Every row comes from one small tree of marks. Brackets hold a mark, then the marks that hang from it, in alphabetical order. Every link used is in the known rows. Which tree was each row made from?
Known rows:
{vunivuz {sopap zape zapuv}}: -6  -18  27  -5  -8  26  -5  28  -24  -12  11  14  30  -12  7  -12  -18  11  11  -7  -22  -4  1  3  4  -9  -4  42  3  -14  -6  -7  -10  1  2  -7  -17  -15  -5  -8  -1  3  29  -11  2  -16  -18  -9  -17  5  18  -20  -32  -8  1  -7
{buzu gizi sopap}: -4  7  13  -12  32  -31  26  -23  10  6  20  18  -18  -27  12  21  36  -7  -4  -11  -6  33  27  9  19  20  10  -22  -27  -5  7  -4  45  -13  18  -6  -34  -5  -7  6  13  -8  36  17  12  -7  -23  11  3  -2  3  -2  -5  -7  -12  -40
{gizi {buzu {sopap zapuv}}}: 24  6  22  5  -1  -6  4  2  -34  -16  12  26  8  -40  18  14  3  2  -2  4  -14  1  26  -19  -9  14  15  -5  4  5  16  -6  17  -18  2  2  -1  -2  -16  -1  -3  -20  35  28  11  -15  -11  -2  14  24  -2  -19  -16  -1  -26  -33
{zape bapi niro sopap}: -19  -12  -33  6  -16  -10  -8  -11  17  8  -16  -19  -46  21  -4  21  -34  -22  16  -9  0  8  -14  -26  21  10  40  -19  0  -4  -17  -19  6  -29  -20  24  -14  -3  -7  27  -23  0  -32  6  -15  12  4  -7  13  -18  -12  23  -1  2  -21  -12
{zudut {vunivuz {sopap buzu zape}}}: 2  -10  32  7  -1  3  -9  5  -26  -11  -13  1  20  9  1  -1  4  15  17  5  13  -8  -15  -17  -8  -1  -20  5  -2  24  -10  -9  -13  16  -13  0  12  -6  27  -20  12  -3  1  -19  -28  -13  1  -29  -21  -29  -6  -5  -9  -19  18  7
{zape nulu {sopap {buzu gizi} zapuv}}: -9  32  -4  -11  30  16  31  -1  -14  -1  1  19  18  -6  12  13  6  8  -41  12  12  -4  4  21  -15  19  4  -14  25  9  -1  22  9  -12  9  -12  -4  -13  -3  43  17  1  1  35  21  -22  -16  14  21  -23  -7  28  5  -15  13  -28
{kineti bapi}: -4  -1  4  10  -18  -20  -9  -16  -31  7  13  26  -10  -14  -3  8  5  -1  24  -1  -6  24  11  -2  17  8  15  -14  2  -2  1  -18  -4  -6  -27  0  -44  18  10  9  -4  -7  19  -12  -1  -5  -13  -22  -6  -21  -5  -36  9  -2  -15  -5
{vunivuz zudut}: 0  -10  0  -11  -13  0  2  -10  -12  3  -17  13  -1  -10  1  -9  21  13  12  -12  -31  12  -1  6  19  -6  8  -15  2  -24  -6  -7  -5  -14  7  -20  -2  -3  6  -8  2  -27  22  14  -8  11  5  5  -3  -11  22  -31  18  15  8  13
{sopap {zape bapi {niro mosog} nulu} zapuv}: -12  -6  -34  -14  -24  37  -5  4  21  -9  -17  -26  16  21  -17  -27  -27  -33  16  21  3  -38  -10  28  -3  -15  -13  29  18  -1  -4  -8  9  18  19  22  -13  -19  -13  16  -12  36  -11  -13  13  -1  6  -2  27  32  22  23  -25  21  6  34
{zape bapi {niro rilob} {sopap buzu vunivuz}}: -36  -1  -31  24  -3  0  2  4  12  14  -19  -32  -27  37  3  35  -19  -10  -12  -9  22  -12  -29  -9  -14  16  15  -43  0  5  -22  22  -23  -10  -33  32  31  9  13  15  6  3  -54  5  -31  11  8  -5  7  -40  -26  13  25  -2  11  -6
{buzu gizi {sopap {vunivuz zudut} zape zapuv}}: -6  9  27  -44  24  14  32  -15  11  0  4  7  34  -7  5  9  18  16  -1  -21  -8  12  30  43  -18  -14  -27  3  2  -17  3  10  28  -1  50  -19  5  -20  -21  2  16  21  43  0  28  12  -26  13  -13  8  22  -14  -16  -18  20  3
{sopap vunivuz zape zapuv}: 7  5  9  -19  3  32  14  15  -35  -15  7  10  40  18  -5  3  1  12  4  6  -5  -10  0  19  -24  -16  -28  13  -2  -25  -7  12  -18  25  22  -13  -2  7  -19  -24  6  28  9  -39  20  16  -3  -20  -22  0  5  -31  -21  1  5  24
{nulu {zape bapi {niro rilob} sopap}}: -24  -8  -29  21  -4  -27  -15  -1  33  9  -3  -25  -57  24  -3  12  -30  -31  2  -18  9  5  -1  -39  20  1  33  0  0  -9  10  -7  -2  -22  -26  23  10  14  5  19  -28  -13  -26  -7  -25  19  6  26  6  11  -24  26  -7  0  -33  -8
{zudut {vunivuz {sopap {zape {niro rilob}}}}}: -14  -36  32  16  -8  2  -12  10  6  -11  -15  -16  -8  16  -12  -2  2  -4  16  -17  -3  -9  -9  -25  -13  -3  0  4  -18  16  -22  -14  -6  1  -3  21  11  -8  27  -30  5  -10  6  -11  -24  -3  -19  -4  -9  1  -4  -9  -34  4  13  13
{mosog {niro rilob} vite}: -15  -43  23  55  5  1  -1  7  -9  -23  22  -5  -15  -21  -5  -17  48  -10  -23  -11  -5  6  5  -16  -1  -12  -3  -20  -29  -15  -5  -2  8  30  2  3  17  13  12  -54  12  -35  29  12  -5  7  -19  22  -11  17  5  4  35  8  2  5
{mosog vite}: -3  -7  0  14  9  -4  -14  -14  -23  -15  7  12  -15  -4  -7  -8  29  4  -12  6  -2  24  9  -19  9  -6  -8  -16  -13  -24  -5  -14  10  18  -5  -18  -4  1  1  -19  8  -23  19  0  -2  3  -7  7  -12  -10  0  -7  25  6  4  3
{sopap {zape {nulu dipi}} zapuv}: 28  14  -9  -30  -6  18  6  24  -1  -5  17  17  30  5  -3  -26  -15  4  -17  28  -11  -23  9  33  -8  -5  -7  31  16  -4  7  -3  -6  26  9  8  -12  -10  -14  1  1  19  -6  -3  40  -2  8  1  7  31  3  2  -22  1  4  20
{dipi {nulu {zape bapi sopap}}}: 0  25  -12  10  -7  -16  -12  -3  4  19  -15  21  -28  12  -4  -1  -36  -21  2  15  16  18  -4  -36  17  -13  14  16  -4  12  18  -17  9  -12  -25  -17  -5  24  17  24  -24  1  -28  -16  9  15  18  31  6  -6  -3  20  -16  -9  -29  -9
{gizi {buzu {sopap {vunivuz zudut} zapuv}}}: 24  7  21  -18  -7  8  5  -4  -31  -8  -5  19  19  -27  7  13  3  17  -1  -18  -13  1  15  -4  -25  0  -6  -8  20  4  4  4  -2  -11  13  -11  25  0  -10  -5  6  -14  32  28  6  -4  -10  2  1  9  8  -29  -2  -3  2  -6
{nulu dipi {zape {niro rilob}}}: 12  -5  -9  13  -3  -35  -18  10  35  3  34  -16  -42  16  -19  -5  -5  -1  -15  0  -5  -7  6  -10  8  3  22  21  -6  4  13  5  -10  8  -10  17  16  3  -8  -12  -22  -22  -34  -6  -6  11  24  12  -4  42  -40  2  4  16  -21  14
{buzu gizi {sopap vunivuz zapuv}}: 1  10  23  -29  33  -8  33  -11  -14  -3  24  25  16  -16  1  30  35  6  -17  -16  -4  20  15  23  -17  15  -2  -13  -27  -4  -1  20  35  -8  35  -20  -9  -2  -24  -4  22  17  30  10  36  -2  -28  3  -5  -5  -1  -9  -14  -9  7  -34
{vunivuz {sopap {buzu gizi} zape}}: -17  2  22  3  21  -4  4  5  6  9  6  -3  20  -14  17  -2  11  24  -5  4  5  9  8  14  15  11  -21  19  5  -8  -2  9  -12  8  3  -8  -21  -11  9  10  20  0  19  -4  -13  -22  -12  -14  -10  -18  8  2  16  -28  18  -9
{rilob {niro {mosog vite}}}: -2  -11  20  49  4  1  -36  -20  6  -26  -19  -15  -13  1  -22  -30  22  14  8  11  -4  20  14  -18  8  -4  -17  3  -9  -45  -7  -16  4  10  -9  -20  -16  -21  7  -33  0  -12  -5  -11  7  -2  -1  -6  -20  12  29  -8  28  51  12  -2
{nulu zape}: 16  8  -3  2  7  -17  -9  -5  -10  1  16  13  -18  -1  -3  -7  8  -3  10  0  -1  13  4  -17  21  -8  0  8  -2  -11  19  -6  -3  3  -5  -15  -9  22  2  -3  -14  -13  6  -22  -3  8  14  2  -12  5  -10  -10  -3  3  -25  7
{rilob {niro mosog}}: 5  -11  20  40  -4  -3  -22  -12  8  -17  -18  -12  -5  -3  -11  -21  15  15  19  11  -15  11  8  -8  15  2  -5  1  -9  -39  -9  -9  -5  -9  -7  -12  -26  -13  10  -23  -3  -6  -5  -8  7  -6  8  -22  -13  8  32  -23  8  55  2  -10
{nulu dipi zape}: 38  13  -5  -6  3  -39  -20  4  7  11  34  10  -25  3  -14  -12  -4  13  -5  1  -3  7  7  -11  20  -4  11  23  -4  -4  22  -4  -9  8  -18  -12  -4  9  -11  -9  -17  -13  -18  -17  10  7  30  -1  -21  23  -28  -2  8  0  -22  11
{mosog niro}: 12  -34  20  26  -5  -2  16  3  -19  -8  18  10  -1  -25  12  -12  28  -9  5  -5  -12  -2  -8  -6  12  -8  7  -17  -19  -1  -3  -14  2  8  6  0  -11  18  -1  -37  -8  -15  27  0  4  7  0  -19  -10  9  11  -7  17  9  -18  1
{vite {mosog niro}}: 25  -29  0  28  -8  26  -9  -3  -17  -17  24  0  5  -27  4  -19  28  1  6  -8  -16  0  -3  -20  14  -10  -3  -4  -36  6  3  -6  6  -7  5  -22  -16  21  -10  -53  -12  4  15  6  8  -4  9  -35  -12  6  5  3  28  5  -7  -4
{zape bapi niro {nulu dipi}}: 19  6  -48  -21  -33  -20  -9  8  41  22  1  -13  -25  19  -15  -12  -29  -25  -9  20  2  -19  -23  9  5  12  34  -6  0  32  -8  -18  -2  3  -12  40  -15  6  -11  25  -8  11  -47  27  2  4  32  1  36  6  -13  30  17  10  6  14
{vite mosog}: 18  -5  -22  7  -5  14  -19  -10  -14  -4  14  12  -3  -19  -1  -4  17  10  5  1  -25  9  6  -17  22  4  4  3  -35  -10  0  -3  8  -15  -6  -32  -28  8  -6  -35  -10  1  4  2  3  -12  14  -31  -8  -6  1  -14  15  10  -2  -12
{buzu gizi {sopap {vunivuz zudut} zapuv}}: -4  5  23  -40  26  2  27  -16  -7  4  7  18  23  -15  -1  18  29  17  -12  -32  -11  18  16  33  -18  4  -2  -9  -4  -2  -1  16  29  -13  41  -25  11  -12  -22  0  19  6  35  21  25  8  -24  14  -9  -7  12  -17  -5  -8  22  -20
{vunivuz {sopap {buzu gizi} {zape bapi} zapuv}}: -33  -1  18  -3  2  8  5  20  1  -1  8  -2  39  -4  17  1  -4  9  -7  4  3  -13  0  18  6  12  -3  40  10  -8  -7  16  1  1  -3  -2  -16  -13  -18  21  21  21  15  -2  -8  -14  -17  -4  6  -16  13  16  11  -42  14  -19
{zudut {vunivuz {sopap buzu}}}: 2  -16  35  13  1  -11  -15  1  -37  -7  -13  13  11  2  3  6  14  14  7  -3  14  -4  -30  -26  -11  13  -2  -11  -15  33  -19  -3  -13  -3  -18  -8  17  -3  29  -17  19  -16  2  1  -28  -19  -2  -28  -17  -44  -11  -9  1  -10  18  -15

Write each row's tree:
2  -33  5  40  -9  16  -9  6  -3  -13  24  -2  0  -31  4  -14  37  -2  -6  -15  -24  -3  3  -20  17  -7  7  -9  -51  -1  1  4  5  -2  1  -12  -5  23  1  -61  -7  -9  19  15  3  -6  4  -21  -7  17  4  -8  26  13  -4  -9 -> {vite {mosog {niro rilob}}}
-13  -24  25  -17  -17  33  -8  21  -14  -10  -13  10  41  -12  -1  -26  -14  23  18  -27  -36  -4  1  14  6  -22  -6  38  28  -17  -6  -8  -19  -13  9  -16  5  -28  -3  -1  -2  -11  39  6  -6  -7  -18  8  -23  6  39  -33  -21  -9  18  12 -> {vunivuz {sopap zape zapuv} zudut}
14  12  7  -2  -11  -5  1  8  -10  -6  1  3  12  -24  23  9  -17  -13  9  10  -5  -4  27  -14  -1  5  4  9  17  -7  18  -14  15  -4  -2  22  -8  -3  -21  12  -9  4  27  2  10  -3  -7  0  14  32  6  4  -19  -17  -32  -14 -> {gizi {buzu {sopap {zape bapi} zapuv}}}
-12  11  21  -25  12  17  23  -6  -28  -4  -7  5  49  5  -7  14  40  35  -26  -11  2  -11  -8  45  -31  3  -23  -4  13  -15  -9  43  -9  4  32  -34  30  0  -14  -4  38  10  9  15  2  3  -1  -9  -3  -40  4  -20  47  -11  38  4 -> {sopap {buzu gizi} {vunivuz zudut} zapuv}
-24  -1  -50  7  -14  -1  5  4  43  19  -23  -19  -44  15  1  9  -28  -40  -12  -4  3  -4  -13  -12  5  16  41  -34  6  15  -16  -11  -2  -22  -20  45  -5  6  15  38  -2  -5  -29  33  -12  8  -8  35  36  -7  -6  28  -12  13  3  -7 -> {zape bapi {niro rilob} nulu sopap}
-27  -32  -2  31  -8  2  -14  -2  16  -16  -7  -24  -31  -4  -25  -5  18  -15  2  -3  -19  -8  -7  5  18  2  8  -6  -23  -18  -24  8  1  5  6  11  2  -12  14  -24  -5  -22  -5  4  -14  -4  -1  -3  13  26  1  -21  -7  60  4  7 -> {zape {niro mosog rilob}}
-31  -12  6  44  10  8  -32  -9  -6  -17  3  -4  -24  -14  -32  -15  39  -7  -16  -2  -12  11  7  -2  17  -4  -15  -3  -21  -42  -12  9  10  32  -10  -14  8  -15  22  -41  15  -34  19  1  0  -1  -12  25  -17  13  5  -19  15  44  24  4 -> {niro {mosog vite} rilob}
27  20  -5  -5  -7  -9  4  -6  2  11  -8  -2  2  -10  21  17  -16  -9  18  8  19  11  13  -14  -8  8  -21  -10  3  4  10  -13  -3  13  -8  18  -2  11  -2  6  0  13  10  -9  -2  7  0  -10  -2  3  1  -4  -5  -17  -10  9 -> {gizi {buzu {sopap vunivuz {zape bapi}}}}
0  -16  42  2  -3  7  -9  9  -56  -23  -8  22  35  1  -4  9  10  18  1  -6  5  -18  -31  -21  -23  8  2  6  -8  32  -19  9  -5  -4  -15  -15  28  -6  11  -23  18  -8  2  2  -18  -16  -5  -27  -10  -36  -9  -9  -7  -10  17  -20 -> {zudut {vunivuz {sopap buzu zapuv}}}
11  5  -1  11  -11  -14  -8  -8  11  -1  -5  8  -23  13  -14  -14  -16  -10  4  22  12  2  -7  -17  6  -13  4  15  -6  21  14  -17  4  -1  5  -12  0  18  10  -1  -22  -6  -28  -20  -2  3  28  11  21  18  -4  5  -19  19  -31  15 -> {dipi {nulu {zape niro}}}
7  21  -9  6  -20  -23  -9  1  6  19  -4  20  -17  12  -5  -9  -19  -19  8  25  14  11  -10  -19  20  -11  6  19  -14  13  20  -14  5  2  -15  -21  -9  32  12  8  -7  6  -20  -20  4  13  25  26  19  4  4  13  -11  -4  -26  5 -> {dipi {nulu {zape bapi}}}
-24  -8  -26  25  -14  -18  -26  -8  36  1  -3  -35  -41  13  -24  -7  -7  -34  14  -8  10  -12  -6  -13  24  -3  10  17  -9  -9  6  3  4  5  -10  14  11  10  5  -2  -20  -6  -21  -21  -24  14  19  19  4  29  -7  14  -1  26  -17  12 -> {nulu {zape bapi {niro mosog rilob}}}
15  8  -43  -25  -24  -10  -4  5  50  17  -3  -21  -10  28  -5  -20  -33  -22  4  30  6  -19  -7  19  5  0  6  10  12  15  -2  -23  -9  22  -3  43  -17  -6  -8  21  -13  26  -38  -3  6  12  23  -1  26  21  -2  36  0  1  0  38 -> {sopap {zape bapi niro {nulu dipi}}}
-2  1  9  -18  -2  30  15  5  -49  -12  -16  9  56  4  -2  3  13  34  -11  -7  -7  -23  -25  34  -30  -6  -19  -13  21  -6  -11  35  -30  5  11  -23  43  1  -6  -12  23  0  -3  3  -6  0  14  -17  -11  -34  3  -39  33  3  28  13 -> {sopap buzu {vunivuz zudut} zapuv}
-20  8  19  -3  22  2  25  -2  -29  -15  17  15  28  -9  9  20  43  19  -29  15  -3  -7  6  25  -4  23  2  2  -3  -16  0  34  16  -2  17  -16  -5  -5  -23  6  24  -2  14  15  10  -13  -5  -10  14  -14  -11  -4  27  -12  2  -26 -> {sopap {buzu gizi} zapuv}
29  18  -22  -9  -11  -44  -25  3  18  21  30  1  -31  14  -13  -10  -18  -7  -3  8  12  4  -2  -14  27  -3  21  26  -6  0  18  -9  -9  7  -33  -1  -9  17  -20  5  -15  0  -28  -18  4  20  35  5  -15  11  -26  20  20  -14  -20  8 -> {nulu dipi {zape bapi}}
-3  5  -52  -9  -13  1  0  -8  26  13  -32  -13  -36  21  3  6  -38  -34  6  7  10  -2  -19  -15  10  5  32  -28  16  21  -13  -18  2  -18  -13  32  -15  1  7  48  -10  7  -38  24  -8  3  4  10  32  -15  -2  39  -6  5  -2  -1 -> {zape bapi niro nulu sopap}
-5  11  -11  8  -16  -2  -12  2  7  4  -11  8  -21  26  -13  1  -50  -23  2  12  14  -7  -10  -24  -2  -16  22  27  8  21  11  -11  18  -22  -6  -7  10  8  -5  23  -31  11  -41  -13  6  14  13  31  24  15  -9  31  -28  -1  -39  -9 -> {dipi {nulu {zape bapi niro {sopap zapuv}}}}
33  4  -24  -22  5  -11  11  -2  43  10  12  -9  -14  -2  8  -17  -23  -7  7  15  -3  -4  16  24  1  -2  1  -4  5  34  12  -22  15  6  6  40  -13  -24  -4  14  -15  3  -12  9  18  -14  6  0  12  38  0  16  -28  6  -8  13 -> {buzu {sopap {zape niro {nulu dipi}}}}
-5  13  -17  -20  -2  6  -11  -3  -14  11  -9  1  -1  24  -11  5  -34  -3  8  -30  9  3  -8  -15  -7  -18  10  10  24  -10  9  8  -12  -16  -12  -23  25  10  -9  14  -20  10  -14  -15  -2  33  8  21  -28  -19  -4  8  -2  -18  -4  10 -> {nulu {zape bapi {sopap {vunivuz zudut} zapuv}}}
5  5  -2  -10  0  12  8  -8  -28  7  -25  0  27  6  5  2  17  30  3  -7  5  0  -24  25  -11  -3  -21  -33  15  -3  -6  21  -35  9  -3  -20  32  11  13  -11  23  -8  -5  -1  -22  2  22  -18  -15  -46  3  -36  47  6  29  23 -> {sopap buzu {vunivuz zudut}}
-12  7  4  5  28  -5  7  -15  6  -13  14  -18  -15  13  0  13  -6  8  -15  -4  18  -8  7  -8  -4  2  9  15  27  -1  16  23  11  -15  13  -7  17  -10  -20  29  -24  -3  -21  -4  -5  -3  2  8  8  7  -31  31  4  -16  -27  -18 -> {nulu {zape niro {sopap {buzu gizi} zapuv}}}
5  19  -2  -9  17  15  -1  -4  -29  -2  -5  2  18  10  -1  2  -19  26  -6  -21  15  -4  -11  2  -16  -18  -14  1  34  -3  16  25  -25  -9  -6  -32  45  3  5  12  -12  -10  -17  -18  -8  9  17  5  -31  -24  -16  -6  9  -19  2  6 -> {nulu {zape {sopap buzu {vunivuz zudut} zapuv}}}
-40  -15  19  17  13  -4  8  12  35  4  1  -32  1  0  13  7  11  14  -9  -3  1  -8  1  15  4  13  -6  17  0  -2  -10  14  -15  5  10  20  -2  -16  10  7  20  -7  5  4  -26  -20  -18  -1  9  2  -1  6  10  -12  14  -6 -> {vunivuz {sopap {buzu gizi} {zape {niro rilob}}}}
0  33  -34  -16  2  25  15  10  -29  11  -21  9  27  16  10  18  -30  -4  -22  10  22  -16  -35  13  -30  8  1  -26  23  22  -11  22  -21  1  -24  7  21  15  1  34  17  29  -38  13  12  -2  7  5  8  -54  -7  23  12  -16  23  -12 -> {zape bapi nulu {sopap buzu vunivuz zapuv}}
33  26  -40  -36  -12  0  1  14  23  31  -2  -2  11  31  -6  -11  -23  -6  -4  21  20  -7  -10  30  -11  -2  -23  -1  1  10  -3  -13  -29  37  -9  20  -12  17  -3  7  10  44  -34  -22  19  20  26  -5  -7  -10  1  15  7  -12  27  43 -> {sopap vunivuz {zape bapi {nulu dipi}}}
-13  8  7  -18  4  11  10  0  31  20  -26  -11  37  -16  17  -28  8  25  -1  -5  2  -1  1  40  6  -5  -29  10  41  7  -4  4  -22  6  18  -11  -3  -19  24  32  33  -3  23  25  -19  -22  -9  17  4  -21  33  6  26  -29  44  19 -> {vunivuz {sopap {buzu gizi} {zape nulu}} zudut}
30  12  21  -5  2  2  5  3  -39  -10  10  25  16  -29  15  22  6  10  -3  -5  -3  0  14  -10  -29  13  -6  -13  4  10  9  7  1  -8  6  -6  11  7  -15  -7  2  -4  23  13  13  -6  -11  -11  2  6  -9  -22  -16  4  -9  -18 -> {gizi {buzu {sopap vunivuz zapuv}}}
-1  -11  -4  -2  15  4  18  1  24  0  5  -20  -9  12  8  10  -1  -3  12  -10  0  5  12  9  -11  -8  -13  -20  -18  4  2  -1  5  11  11  33  10  -3  2  -19  1  9  -1  -16  0  4  -10  -1  -2  17  -2  -21  -28  12  -5  11 -> {buzu {sopap vunivuz {zape {niro rilob}}}}
-4  8  11  -17  33  -21  28  -20  25  11  16  4  -10  -19  19  8  28  -6  3  0  -4  32  39  13  19  6  -11  -2  -22  -16  13  -9  42  0  26  1  -35  -11  -10  12  6  7  40  -2  16  -3  -27  4  -2  20  9  7  -13  -17  -12  -17 -> {buzu gizi {sopap zape}}
-20  9  -16  30  -12  -19  -15  4  34  19  -16  -3  -47  24  -7  5  -36  -31  -5  5  12  2  -7  -33  6  -8  29  11  -6  16  11  -8  8  -20  -22  5  8  17  17  19  -23  -4  -44  -9  -8  14  16  41  28  10  -11  25  -22  5  -33  -6 -> {dipi {nulu {zape bapi {niro rilob} sopap}}}
32  16  13  -2  4  -15  1  -9  -21  0  3  16  -3  -29  14  23  7  9  2  -5  4  12  11  -16  -12  15  -9  -30  -5  14  4  -4  -4  -1  0  1  2  13  1  -7  4  -11  18  12  2  -10  -4  -11  0  -3  -7  -16  -5  1  -7  -5 -> {gizi {buzu {sopap vunivuz}}}
26  12  18  -17  -2  18  9  2  -18  -9  -10  5  29  -20  11  5  -8  16  9  -8  -6  -4  26  8  -27  -10  -27  3  24  0  12  -2  -10  0  21  -1  25  -10  -10  -2  -1  0  28  5  8  3  -12  3  -8  22  12  -28  -14  -9  0  11 -> {gizi {buzu {sopap {vunivuz zudut} zape zapuv}}}
-11  -7  -24  10  -5  24  1  1  39  -3  -14  -28  -8  4  -11  -27  -2  -21  9  17  -5  -18  4  26  7  -10  -24  3  6  -7  -5  -1  -6  26  18  28  -9  -10  24  -4  0  -2  -3  -6  2  -7  3  10  22  40  15  -1  -26  46  14  38 -> {sopap {zape {niro mosog rilob} nulu}}
0  22  -23  -30  18  -21  28  -16  47  23  -1  0  -4  -12  24  0  9  -31  1  10  10  20  27  24  17  10  -2  -9  -6  7  14  -16  44  4  14  21  -41  1  -3  37  11  27  27  8  25  2  -16  26  19  9  18  38  -14  -28  -3  -9 -> {buzu gizi {sopap {zape bapi nulu}}}
-13  -19  3  15  -6  9  -9  12  8  -4  -6  -25  12  0  15  -11  -20  21  18  6  2  -17  -15  5  5  -1  -16  16  16  7  -7  -1  -28  2  -11  21  6  -18  10  3  5  -8  -8  -13  -35  -26  -2  -26  -1  -7  4  -1  0  -4  2  7 -> {vunivuz {sopap buzu {zape niro}}}
-19  1  7  -5  27  17  19  -6  -11  -11  4  -13  6  24  -4  41  2  19  -24  -5  16  -9  -13  10  -32  17  1  -17  11  -1  -22  34  2  -11  24  -7  22  -14  -21  13  3  16  -27  8  5  -7  -12  -19  7  -27  -33  13  12  -4  16  -16 -> {zape niro {sopap {buzu gizi} vunivuz zapuv}}
-1  -18  19  -2  -13  -7  -20  6  -7  2  -18  2  5  14  -3  -1  -7  -12  28  -5  8  5  -15  -28  -1  -2  -2  7  -15  13  -16  -25  -5  1  -22  4  -10  0  21  -13  5  12  11  -17  -19  6  -6  -14  -22  -24  5  3  -24  -21  11  9 -> {zudut {vunivuz {sopap {zape bapi}}}}
